Known rows, with every step that occurs:
perum/bido: [  2.7  -4.2   0.3   7.1   3.4  -6.8  -0.6   0.0   4.2   3.8   8.2 -12.4
   8.1   0.9  -9.1  -4.9 -14.4  -0.1  31.3]
rusin/tulel: [ 51.8  20.2 -16.4  -4.5   3.9  -7.1   4.6   0.0  19.9  10.6  10.4  15.3
   7.9  -4.9   4.2 -15.7 -21.3   7.4   2.6]
bido/perum: [ 21.8  20.3  -2.8  10.2  -3.7 -10.6   1.2   0.9 -14.9  -1.4  16.1 -16.3
  -6.6  -2.8   0.7  -2.7 -22.7   4.0   1.2]
bido/nozovit/meka/tulel: [ -6.5  13.6  -6.8  -9.5  -1.3  -6.4  -8.9  -9.1  -5.7 -15.1  -2.9  -6.5
 -14.6   2.2  11.2 -47.0  -2.4  -3.8   2.7]
perum/bido/nozovit: [ -7.2  -3.9   2.5  14.6  -2.0  -0.7  -9.0   0.3  -9.0  -7.2  -1.2 -21.0
  11.5   3.6 -23.6  -9.5 -19.5   7.1  60.0]
meka/nozovit: [ 36.8  24.6   1.9 -13.2 -15.5   3.2  -2.8  -0.2 -28.5  11.1  10.4  12.8
 -13.4   1.2  20.3 -17.4 -12.5  -4.3   9.8]
nize/perum/bido/nozovit: [-35.0 -23.9   9.6  12.3  -4.6  11.4   2.7  -0.5 -14.1  -4.1  -1.7 -14.7
   9.1   3.8 -24.2  36.5  -7.1   4.3  63.4]
nozovit/meka/perum/mosa: [ 21.7  12.4 -11.7   2.5  -1.8  -8.9  -5.9 -13.2  19.8   6.5   2.8 -13.5
 -23.0   5.4  -1.8 -37.7 -11.0 -12.1 -33.4]
tulel/meka/nize/perum/mosa: [ -9.4 -26.1  11.8  -6.1   4.9  -0.1  -5.1  -4.9 -13.2  13.1  10.4  -6.3
 -15.0   8.8  27.9  32.0  15.0  -7.1 -48.5]
nozovit/meka/tulel/nize: [ 23.0  29.8 -10.9 -13.4   4.6 -11.1   1.2   2.2  13.7  -3.8  -3.6  22.0
   2.7  -8.1  18.0 -47.5   9.0  -6.9 -50.6]
nozovit/meka/nize/perum/bido: [-25.3 -18.8   5.2  -3.9   7.8   6.0   6.6  -0.6   2.1  -3.0  -7.9  -5.3
 -22.0   1.4   7.4  16.6  19.2  -3.4 -18.4]
meka/tulel: [ -1.4  -1.9   0.5 -16.3   5.5 -18.0   0.0  -1.0   4.9   6.5   6.8  -7.4
  -2.9  -1.5  27.3 -21.9  -7.8  -4.3  -8.2]
perum/bido/nozovit/meka: [ -2.2  11.4  -6.0  13.9  -3.5   5.2 -10.4  -7.3  -5.0 -16.7  -0.7 -12.7
  -2.1   5.0 -25.0 -34.3  -8.7  -0.3  41.6]
tulel/meka: [ 40.9   7.8  -1.3  -4.3  -9.9  -7.6 -13.6  -5.6 -29.0   7.9  29.7  14.9
  -1.5  -0.7  14.2 -11.9   4.8  -9.3  -1.1]
rusin/tulel/nize/perum/bido/nozovit: [ 15.6   8.0  -6.7  15.4   0.5  16.9   9.5  12.9  24.3  -0.4 -15.0  20.8
  37.5  -5.8 -35.7  28.0  -7.8  19.8  24.8]
nozovit/meka/tulel: [  3.9  13.7  -8.7 -18.1   4.7 -12.4  -1.2  -9.1   7.5  -3.3   7.4   1.9
 -17.3   0.5  24.7 -44.4   3.2 -11.2 -26.6]
meka/perum/bido/nozovit: [  4.6  -8.3   2.7  14.9 -11.5  -3.2 -14.7   2.1   0.2   1.8  -9.8 -23.2
  -2.7   0.3 -28.3  -6.9 -17.5   5.9  46.4]
rusin/tulel/meka/nize/perum/mosa: [ 22.0 -11.4  -2.1  -7.3  10.5   4.3  -1.0  -1.8  20.1  17.5   7.4   8.1
  -5.2   9.5  22.5  26.3   9.3   3.6 -58.8]
nize/perum: [ -6.3 -14.2   4.7  -4.9  -2.7   0.2  13.3  -4.0 -18.4   9.4  13.5   8.5
  -3.4  -5.3  10.4  34.4  -3.0  -4.8  17.0]
meka/tulel/nize/perum/bido/nozovit: [-37.4 -13.3  11.1   3.6   1.2   5.8   5.2  12.2  10.3  -4.9 -19.7  -2.4
  23.9  -1.1 -13.2  26.1   6.3   8.1  14.5]
tulel/nize/perum: [ 14.5   3.1   2.3  -1.0  -4.0   1.2  16.5   8.3 -11.6   9.2   2.8  28.3
  16.5 -13.3   2.6  31.3   4.0  -0.8  -7.4]

Rows:
[ -7.8   2.8   0.3   7.3   5.0   0.6 -14.4  -0.1  -6.7 -16.5 -16.3 -20.4
 -18.0   2.9  -8.1 -34.2  -0.1   5.9   6.8] => perum/bido/nozovit/meka/nize
[-12.7 -24.1  11.2 -12.3   4.5  -4.1   9.2   4.4 -19.2   9.5  -3.3   0.5
 -18.0  -6.4  28.5  32.8   6.1   0.6 -17.5] => meka/nize/perum
[-25.8   4.9  -3.3   0.7   2.8  -1.1 -11.1  -7.1  12.3 -17.6  -8.2 -20.5
  -5.6   9.0  -8.9 -41.4  -1.6  -1.4  20.0] => perum/bido/nozovit/meka/tulel
[-22.4 -31.0  17.4   5.0  -5.5  10.9 -15.1   3.5 -30.6  -2.2  -1.9  -7.6
  -6.2   5.4  -0.9  36.7  20.3   3.8  12.7] => tulel/meka/nize/perum/bido/nozovit
[ 19.4   5.2  -7.7   5.9  -7.5  -4.0  -7.6  -6.0  16.0   3.2   0.0  -6.0
 -16.2  -0.7 -15.4 -28.5  -0.1  -8.1  -1.2] => nozovit/meka/perum/bido
[  6.9  16.8  -3.1  16.8   4.2 -10.1   0.5  -3.5   6.0  -0.4  13.6 -35.4
  -2.7   9.4  -4.4  -6.9 -31.5   3.6 -14.7] => bido/perum/mosa
[ -9.0   8.8  -1.1  15.4  -5.8  18.3   5.5   2.7  -4.8 -13.6 -12.8  15.3
  15.0  -2.6 -33.9  10.2  10.7   2.2  20.0] => tulel/nize/perum/bido/nozovit/meka
[-53.0 -13.8   3.9  -1.9   1.0  10.5   0.9  -7.8   7.1 -14.7  -8.5 -14.7
  -7.4   8.5  -7.3   4.6  11.9  -2.9  20.8] => nize/perum/bido/nozovit/meka/tulel
[ 70.6  21.3 -15.8  -5.5  -4.6  -2.7  -9.6  -3.9   5.1  12.9  26.5  29.5
   8.9  -1.0   9.4 -16.5  -1.5   0.9 -11.6] => rusin/tulel/meka
[-13.1  11.4  -1.8  -7.8  -3.8   6.2   5.7   1.4  -4.2 -12.7 -13.8  19.9
   2.0  -5.8   3.4  -4.7  17.1  -1.6 -20.6] => bido/nozovit/meka/tulel/nize/perum
[ 25.7   6.0  -7.9   6.9   6.0  11.0  18.1  13.2  37.8  11.1  -6.5  27.9
  34.7  -7.0 -22.0  31.7  -1.5  12.5  -1.3] => rusin/tulel/nize/perum/bido
[-41.4 -32.5  16.0   6.3   3.8   7.1  -1.0   6.8 -15.2  -4.3 -18.4 -22.1
  -7.5   1.5  -4.9  36.4   1.0  10.6  28.2] => meka/nize/perum/bido/nozovit
[ 19.0  15.4  -2.3 -12.1   5.4 -16.8   2.8  10.8  11.5   5.4  -4.4  13.9
  13.8 -10.2  19.8 -22.1  -2.2   0.2 -33.5] => meka/tulel/nize
[-31.7  -8.4   0.3  10.9  -5.2  16.9   1.7  -8.9 -10.8 -13.8  -1.3  -5.3
  -3.1   6.3 -25.8  11.5   4.9  -1.9  44.1] => nize/perum/bido/nozovit/meka
[ 15.8  21.7  -9.6   3.7  -7.2   0.1  -8.9 -10.8 -22.8 -13.6   4.6   1.3
 -11.1  -1.1  -6.9 -38.6  -9.4  -3.0  24.4] => bido/nozovit/meka
[  6.3 -22.5  11.9 -12.5  -4.0   0.1  -5.0   0.6 -34.6  12.0  13.1  13.3
 -17.5  -2.5  32.3  34.7  25.6  -6.2 -33.2] => tulel/meka/nize/perum
[-23.8  -9.5   5.1  -8.5  12.1  -5.6  15.0   4.0  27.6   9.9  -7.7  -0.6
  15.7   2.6  15.4  21.3   0.5  -2.8 -46.5] => meka/tulel/nize/perum/mosa
[-22.6   1.3  -0.4  -6.3   6.0   5.6  11.6   4.0  26.9  -3.6  -9.8  14.2
  10.4  -2.5  -0.8   3.7  22.9  -5.6 -31.6] => nozovit/meka/tulel/nize/perum/bido
[-27.7 -15.1   8.3  -5.2   6.6  -0.8  13.6  12.0  23.1   5.2  -9.8   5.7
  23.0  -3.8   1.4  29.7  11.1   1.5 -12.6] => meka/tulel/nize/perum/bido
